Known rows, with every step that occurs:
rosidog -> sagot -> godi -> bonud -> pesup: [-10.2   9.6 -26.6  37.8 -13.9  11.8  -0.3 -36.4  21.7  -0.3  29.4  29.3
 -31.2  -4.2  -0.9  43.0  17.7  36.4 -43.5 -34.9 -37.5 -10.2 -36.2 -20.6
  -8.9  42.4]
godi -> fitol: [ 44.0  37.0  -1.3  41.3  -8.0 -14.8  22.3 -33.0  15.4  -0.1   1.4  50.3
  -3.0  -9.3 -10.4   6.8  19.0   3.2 -32.8  -6.2 -46.4   4.1  -7.3 -46.1
  11.8   8.0]
butor -> fovan -> muviv -> bonud -> dama: [ 39.7   0.8  22.0  33.2   2.0 -60.5   4.9 -16.7  -6.9  24.6  28.5  30.4
  -2.1  20.3 -11.8  26.5  34.6  -1.8   0.3 -25.8 -53.9  18.9 -15.0 -55.9
  19.0   6.1]
sagot -> godi -> bonud -> muviv -> fovan -> butor: [ -5.4  29.7 -30.9  21.7  -5.1  10.9  23.7 -20.1  16.3  16.0  52.8  39.9
   2.7  -0.8 -14.1   5.7  -6.3  21.7 -37.7 -37.5 -30.6   6.2 -14.4 -38.3
 -25.4  24.7]
muviv -> bonud -> pesup -> fitol -> godi: [ 33.7   0.2 -13.7  27.9 -22.6 -17.9  17.1  -8.1  11.5  22.3  29.5  -1.3
 -17.0   6.8 -12.8 -13.0  27.6  10.4  -4.7 -33.2 -38.1   9.2   2.6 -39.6
  11.7   1.7]
sagot -> godi -> bonud -> muviv: [ -1.1  44.8 -24.4  36.4 -23.8  -1.5   0.3 -30.5  16.5  13.6  27.0  28.4
  -3.3 -13.1 -14.6  19.7  -7.3  18.9 -45.1 -52.2 -48.1   0.1 -26.9 -44.9
 -16.7  27.3]
pesup -> fitol -> godi -> fovan -> muviv -> bonud: [ 48.6  27.3  -8.9  35.2 -31.7 -13.0  34.7 -15.0 -14.9  17.1  28.7  31.7
  -8.1  31.8  -4.7 -11.4  12.5  -3.5 -19.4  -9.0 -45.4  34.6   1.6 -18.9
   6.8   8.4]
fitol -> godi -> sagot: [ 45.1  15.0 -25.4  29.2 -38.2 -13.8  25.2 -38.9   9.8 -16.9   3.5  43.3
  -3.1   8.0 -23.8  13.4  -3.3  18.5 -36.0   0.4 -44.7  15.4  -7.4 -32.7
  -2.0  38.5]
norev -> fitol -> godi: [ 47.0  18.4  -8.5  26.6 -38.1  -5.1  34.8 -23.3  22.6   8.9   4.8   9.1
  -7.9 -15.5 -29.7  -2.8   3.4  16.9 -30.9   0.1 -35.6   8.8  11.3 -69.8
   7.7  32.9]
butor -> fovan -> muviv -> bonud: [ 42.0  -1.4  18.9  25.0 -14.6 -43.7  16.5 -20.6   3.4  17.3  27.9  39.0
 -10.2  17.4  -0.5  20.6  36.7  -8.5  -5.3 -22.4 -47.6   9.2  -3.9 -48.9
  18.5   3.2]
pesup -> fitol: [ 14.1  22.3 -19.7  44.5  -6.5 -21.4  25.4 -34.9  13.2   5.7  -3.9  32.9
  -5.2 -10.5  -4.5   6.3  11.5   4.4 -56.9 -22.9 -34.7 -17.6 -14.1 -38.6
  13.5   6.4]
fitol -> godi -> bonud -> muviv -> fovan: [ 28.9  27.7 -30.5  12.9 -34.3  -1.2  34.1 -21.0  26.0   2.7  56.7  11.0
  11.3  -4.2 -30.5  -5.9  -3.2  16.2 -15.0 -31.5 -35.9  21.9  -3.9 -61.0
   9.8  10.6]
dama -> bonud -> pesup -> fitol -> godi -> sagot: [ 29.5  13.4 -33.3  43.0 -23.2 -25.1  18.7 -22.7 -12.9 -13.8  18.1  -3.5
   4.1  19.6 -26.1   8.8 -15.2  17.8 -32.3 -12.1 -48.2  -5.9   7.4 -10.4
   8.0   8.6]
dama -> bonud -> muviv -> fovan -> butor: [  8.0  14.9 -29.6  16.3   4.6 -18.0  39.0 -26.2  -0.7   8.1  31.8  20.3
   9.9 -12.8 -24.0  -8.2 -14.9   0.5 -22.5 -33.2 -30.3 -13.1   9.4 -50.9
   7.0   1.6]
rosidog -> sagot -> godi: [  2.0   7.2 -23.3  38.9 -11.6  11.1   6.0 -38.6  12.9  -4.6 -10.2  48.4
 -32.7 -14.0  -8.7  32.2  10.7  25.4 -55.8 -22.6 -40.1 -15.0 -39.2 -40.6
   0.2  53.5]
rosidog -> sagot -> godi -> fovan -> butor: [  0.7  10.7 -24.4  36.6 -15.8  23.6  22.0 -32.0   1.7 -11.3  -0.9  65.1
 -19.9   1.5  -3.5  35.3  -1.5  20.9 -68.6  -6.8 -24.6   8.2 -28.4  -7.2
 -12.9  58.7]
norev -> fitol -> godi -> bonud -> muviv -> fovan -> butor: [ 27.1  27.5 -32.5   1.2 -25.4  10.9  64.9 -13.7  19.0  25.1  64.7   2.1
  11.4   6.9 -31.9  -7.5  -9.1  28.8 -16.8 -15.5 -27.3  17.9  25.4 -61.9
  -9.8  20.2]
pesup -> fitol -> godi: [ 33.9  22.1 -17.0  42.4 -29.1  -9.8  24.9 -22.7  11.4   2.6   1.1  22.4
  -4.3  -2.8 -21.0  -5.3   6.0  14.2 -46.5 -10.4 -34.2   3.0  -6.0 -43.9
   8.1  17.5]
fovan -> muviv -> bonud: [ 30.2  13.9  -2.9  25.1  -3.0 -28.7  27.3 -40.8   1.2  29.4  21.9  46.0
 -25.2   2.9   7.7  -2.2  32.8  -5.3  -5.0 -26.7 -49.2   3.9  -5.8 -46.4
   3.2  11.8]
fitol -> godi: [ 39.8  15.8  -6.7  32.6 -36.1 -10.8  17.5 -29.0  22.3  -1.6   1.1  27.4
  -7.5 -19.0 -24.6  -0.2   9.7  10.4 -32.3 -10.6 -34.6  16.3  -6.4 -56.1
   6.7  31.4]
bonud -> pesup: [ 18.4   5.8   3.3  27.7 -18.3 -31.8   2.0 -37.3  27.8   7.5   8.6  23.5
  -9.4 -25.8 -10.8  11.6  24.3   5.5 -34.4 -36.1 -37.6   2.9  -8.9 -44.9
  15.1  11.5]
sagot -> godi -> fovan -> butor: [ 13.6  21.0 -10.5  40.7 -23.4   5.3   9.7 -20.1   7.6  -5.2   3.6  65.0
  -0.3  -9.9  -6.6  14.8  -3.7   5.7 -67.3  -8.9 -26.6  22.1 -18.0 -10.0
 -22.6  43.2]
butor -> fovan -> muviv -> bonud -> pesup -> fitol -> godi: [ 51.8  -6.0  26.0  27.4 -28.2 -43.2   7.4   3.2  -3.1  29.4  42.5  -1.2
  -6.4  39.3 -16.6   6.2  37.2   5.8   0.3 -26.5 -52.4  24.8   8.7 -38.5
  18.6  -8.6]
pesup -> fitol -> godi -> sagot -> rosidog: [ 23.3  36.4 -26.2  29.3 -46.2 -21.2  17.6 -24.8  -8.0 -20.8 -14.2  34.8
  -4.5  21.6 -10.5  18.6 -10.0  21.6 -64.1 -16.6 -47.6  -1.4  -8.1  -5.4
  -8.4  39.7]
bonud -> muviv: [ 16.6  29.2  -8.2  22.1 -23.8 -28.1  14.5 -42.1  20.6  16.0   0.9  25.1
   0.2 -24.0 -20.2   8.6   1.4   5.3 -38.0 -49.7 -48.4  -2.4 -12.2 -65.2
  12.4  11.1]
muviv -> bonud -> godi -> fovan: [ 35.9  10.3 -30.6  26.7 -25.3 -15.2   2.4 -32.7  19.0  -1.5  21.3  27.9
   2.5  -8.2  -4.9   0.0  19.0  -8.6 -19.4 -18.3 -32.5  18.9  -3.6 -31.9
  29.9  14.0]

Rows:
[ 59.5  37.4  -3.9  32.3   4.0 -24.3   2.4 -42.0  -6.3  30.2  31.7  35.4
 -13.1  21.6  -4.7  -8.5  39.0   0.3   6.1 -11.4 -64.7  19.9   6.9 -45.6
  14.8   1.2] : fovan -> muviv -> bonud -> godi -> fitol
[ 27.3  25.7  -1.5  37.8 -20.1  -6.3   3.9 -21.4  -6.2  13.3  19.0  59.2
 -18.9   8.6   2.4   3.1  13.2  -6.7 -27.2 -21.5 -51.1  27.6 -22.4 -20.2
 -10.6  28.0] : sagot -> godi -> fovan -> muviv -> bonud
[ 19.3  -0.8 -17.7  19.3   4.6 -10.7  40.3 -31.7  22.6   4.1  23.7  52.4
  -1.4 -13.2  -7.6  -5.9  16.3   7.0 -38.1  -6.3 -18.8   0.3  -2.2 -42.5
   2.2  19.0] : muviv -> fovan -> butor
[ 20.3  25.7 -10.1  46.3 -33.3   0.8  -3.3 -22.1  17.9 -15.5  -5.4  55.9
  -1.3 -18.4 -11.6  15.4  -4.7  -1.0 -65.1 -13.2 -34.3  17.9 -28.9 -24.2
  -1.6  36.0] : sagot -> godi -> fovan
[ 31.9   4.3 -31.9  25.7  -9.0 -22.0  -0.2 -42.7  21.3  15.5  18.3  21.1
 -11.9 -12.8  -5.2  -4.8  30.3  -0.8  -9.0 -26.9 -35.3  -2.3  -4.4 -52.9
  23.9  14.7] : muviv -> bonud -> godi
[ 33.9   3.9 -14.6  24.0 -27.5  -6.4  32.0   0.8  -0.1  14.9  39.7  17.8
  -2.8  19.0  -6.1  -9.3  15.0   7.3 -18.7 -17.6 -22.0  35.0  12.4  -2.3
  -1.1   6.9] : muviv -> bonud -> pesup -> fitol -> godi -> fovan -> butor
[ 51.4  23.7  -9.3  27.9 -53.9   0.3  38.1 -14.0  20.3  -6.1   7.5  16.4
   6.5 -10.9 -29.9   1.2  -9.2   8.2 -39.6   9.4 -30.8  30.3  11.0 -49.3
  15.2  29.0] : norev -> fitol -> godi -> fovan
[ 23.6  18.3 -34.9  44.8  -9.7 -29.1  -5.8 -47.9   5.7  -7.0   5.5   6.0
   4.9 -24.2 -20.6   2.2   1.1   0.3 -30.7 -17.6 -37.4 -15.9   1.2 -45.4
  27.0  17.6] : dama -> bonud -> godi
[ 25.5  33.0 -32.4  45.1 -26.8   0.9  37.2 -25.2  11.6   1.5  30.9  20.0
   0.8   8.0  -9.8   3.0   4.8  20.2 -42.0  -9.4 -31.2   2.9  -6.1 -27.4
  -1.8  16.5] : pesup -> fitol -> godi -> bonud
[ 12.8  30.6 -43.8  32.7 -28.5 -38.8 -14.6 -49.7 -12.4 -31.3  -8.6  20.5
   4.5  -2.5 -12.1  26.7 -15.3   8.8 -48.1 -23.1 -49.4 -20.6  -2.1  -9.0
   9.0  37.8] : dama -> bonud -> godi -> sagot -> rosidog
[ 21.2  -5.5  -8.3  19.5 -10.0 -29.4   9.6 -27.6  23.7  17.7  24.7  19.8
 -21.9 -16.1   0.1  -0.5  36.3   0.5  -0.9 -42.8 -37.8   1.2  -5.3 -45.2
  14.6   5.7] : muviv -> bonud -> pesup
[ 32.5  15.5 -38.6  32.0 -17.8 -27.7  -0.3 -59.7  15.3 -12.5   3.7  35.6
   4.8   1.2 -18.2  20.4   6.0  13.2 -44.1 -10.0 -48.1   1.7  -8.6 -31.2
  16.5  30.1] : bonud -> godi -> sagot
[ -4.7  28.2 -22.3  50.6 -11.3  -2.4  -3.9 -19.1  17.0   9.4  32.0  19.3
 -10.1   1.7  -0.8  16.0  11.3  24.5 -55.7 -39.1 -38.3  -7.5 -23.9 -14.2
 -12.9  13.1] : sagot -> godi -> bonud -> pesup -> fitol
[ 33.3  42.3  -1.2  50.6  -9.4   2.7  -3.4 -19.8  12.5  -0.1  -1.4  56.0
 -12.0  -7.9 -14.4   9.0  12.6   9.4 -41.2  -8.4 -51.1   8.2 -22.1 -40.0
  -6.6  28.0] : sagot -> godi -> fitol
[ 32.0  11.9  -3.7  34.9 -30.3 -19.0   8.6 -17.0  17.8  10.0  11.9   3.0
  -4.9  -2.3 -22.0  -5.1  14.9  17.4 -38.4 -25.8 -39.7  10.5  -0.7 -39.3
  11.4   8.1] : bonud -> pesup -> fitol -> godi
[ 11.3  29.3 -22.5  30.9 -14.7 -31.1  17.2 -38.2   0.8   6.4   6.8   7.9
   3.5 -26.9 -23.6   5.6 -17.0  -2.5 -26.8 -48.5 -47.6 -18.7  -2.3 -58.9
  15.3   3.3] : dama -> bonud -> muviv
[ 22.1  29.6 -16.0  45.7  -4.1  18.3  10.1 -30.9   5.4  -4.4  -3.7  56.0
 -29.7   2.4 -10.7  29.8  13.6  25.7 -45.2  -6.2 -51.1  -4.3 -33.3 -36.8
   0.6  41.5] : rosidog -> sagot -> godi -> fitol
[  4.5  24.5 -31.7   9.7  -4.1  -5.7  47.1 -31.6  19.4  17.6  57.1  33.2
  11.4  -2.2  -8.7   3.4   2.8  13.9 -27.0 -34.4 -26.1   2.6  -1.6 -43.7
  -4.9   6.5] : godi -> bonud -> muviv -> fovan -> butor
[ 39.5 -11.6  34.1  19.7 -16.4 -54.0   0.9 -16.3   8.6  26.1  38.5  20.7
 -11.0  16.6  -6.9  22.9  46.0  -4.7   3.9 -36.6 -52.1  15.6   0.6 -44.7
  21.1  -5.2] : butor -> fovan -> muviv -> bonud -> pesup
[ 59.5  24.3  -2.0  18.8 -38.8  -7.0  45.3 -16.0  -2.1  22.1  31.2  21.3
 -10.8  17.5 -13.9  -9.1   8.0   0.9  -6.3   0.2 -45.6  39.8  18.1 -44.3
   5.2  20.7] : norev -> fitol -> godi -> fovan -> muviv -> bonud
[ 19.2  25.0 -12.1  24.3 -49.1 -31.6   0.9 -18.9  -1.5 -15.0  -3.9  15.0
  -4.5  20.9 -14.4  21.0  -1.4  25.4 -55.9 -32.8 -51.0   7.8  -3.6  -2.7
  -6.7  29.6] : bonud -> pesup -> fitol -> godi -> sagot -> rosidog
[ -0.1  31.5 -31.1  27.0 -17.0   4.2   9.8 -20.6  25.5   7.2  45.5  30.7
   3.8  -8.1 -19.3   4.2  -5.4  15.0 -36.6 -44.3 -40.1   3.5 -25.7 -49.9
  -4.9  17.5] : sagot -> godi -> bonud -> muviv -> fovan
[ 23.9  16.6 -18.0  41.5 -28.0  -9.9  27.0  -6.7 -15.8  -6.5  27.3   2.0
  13.7   8.3 -22.4  -0.7 -16.0   6.9 -42.7  -7.7 -23.9  19.1  16.9   2.4
   2.6   9.5] : dama -> bonud -> pesup -> fitol -> godi -> fovan -> butor
[-10.7  18.1 -44.5  21.8 -10.4  18.2  23.6 -32.3  19.7   1.1  42.3  29.1
 -15.2   2.4 -14.8  26.0  -2.9  30.9 -38.0 -40.5 -40.7  -9.0 -34.3 -44.9
   2.4  31.0] : rosidog -> sagot -> godi -> bonud -> muviv -> fovan
[ 28.3  17.7 -51.0  41.2  -9.8 -30.0   1.1 -56.7  -4.8 -21.1   8.5  18.3
   8.3  -1.5 -21.6  19.3 -13.2   7.7 -33.5  -9.8 -46.6 -17.5   0.7 -22.5
  20.3  21.6] : dama -> bonud -> godi -> sagot
[ 38.7   6.6 -13.9  29.2 -37.7 -11.9  19.3  -1.5  11.4   4.2  31.6   7.8
  -2.8  12.8 -11.4  -8.6  16.7   1.6 -16.0 -25.0 -32.2  31.0   0.9 -16.5
  19.1  -0.2] : muviv -> bonud -> pesup -> fitol -> godi -> fovan
[ 32.8  30.7 -29.5   6.7 -36.8   4.5  51.1 -14.3  29.6  14.8  57.5  -8.8
  11.7  -0.9 -35.2  -7.5  -9.2  24.2 -13.6 -19.9 -36.8  14.6  15.3 -74.5
  10.8  12.0] : norev -> fitol -> godi -> bonud -> muviv -> fovan
[ 24.0  13.8 -16.9  46.1 -22.1 -22.3  11.6 -14.8  -1.9  -0.9  16.2 -15.8
  -1.9  -5.2 -26.9  -5.0  -3.4  10.2 -28.7 -23.8 -40.3  -5.8   6.6 -31.4
  14.8   3.5] : dama -> bonud -> pesup -> fitol -> godi
[ 29.1  25.0  -3.7  16.2 -37.3 -38.2   8.7 -19.5 -24.9  13.4  19.6  18.2
 -22.5  48.8   0.7   8.6  15.9  17.3 -19.6 -38.2 -65.5  16.0   2.2   1.6
 -15.4  20.4] : fovan -> muviv -> bonud -> pesup -> fitol -> godi -> sagot -> rosidog
[ 55.4  22.6   0.1  25.1 -40.0 -13.3  27.9 -21.4  -3.6  11.6  28.8  38.1
 -10.9  15.7  -8.5  -7.1  16.1  -6.4  -4.6  -6.8 -45.2  47.2   1.5 -29.6
   2.4  20.1] : fitol -> godi -> fovan -> muviv -> bonud
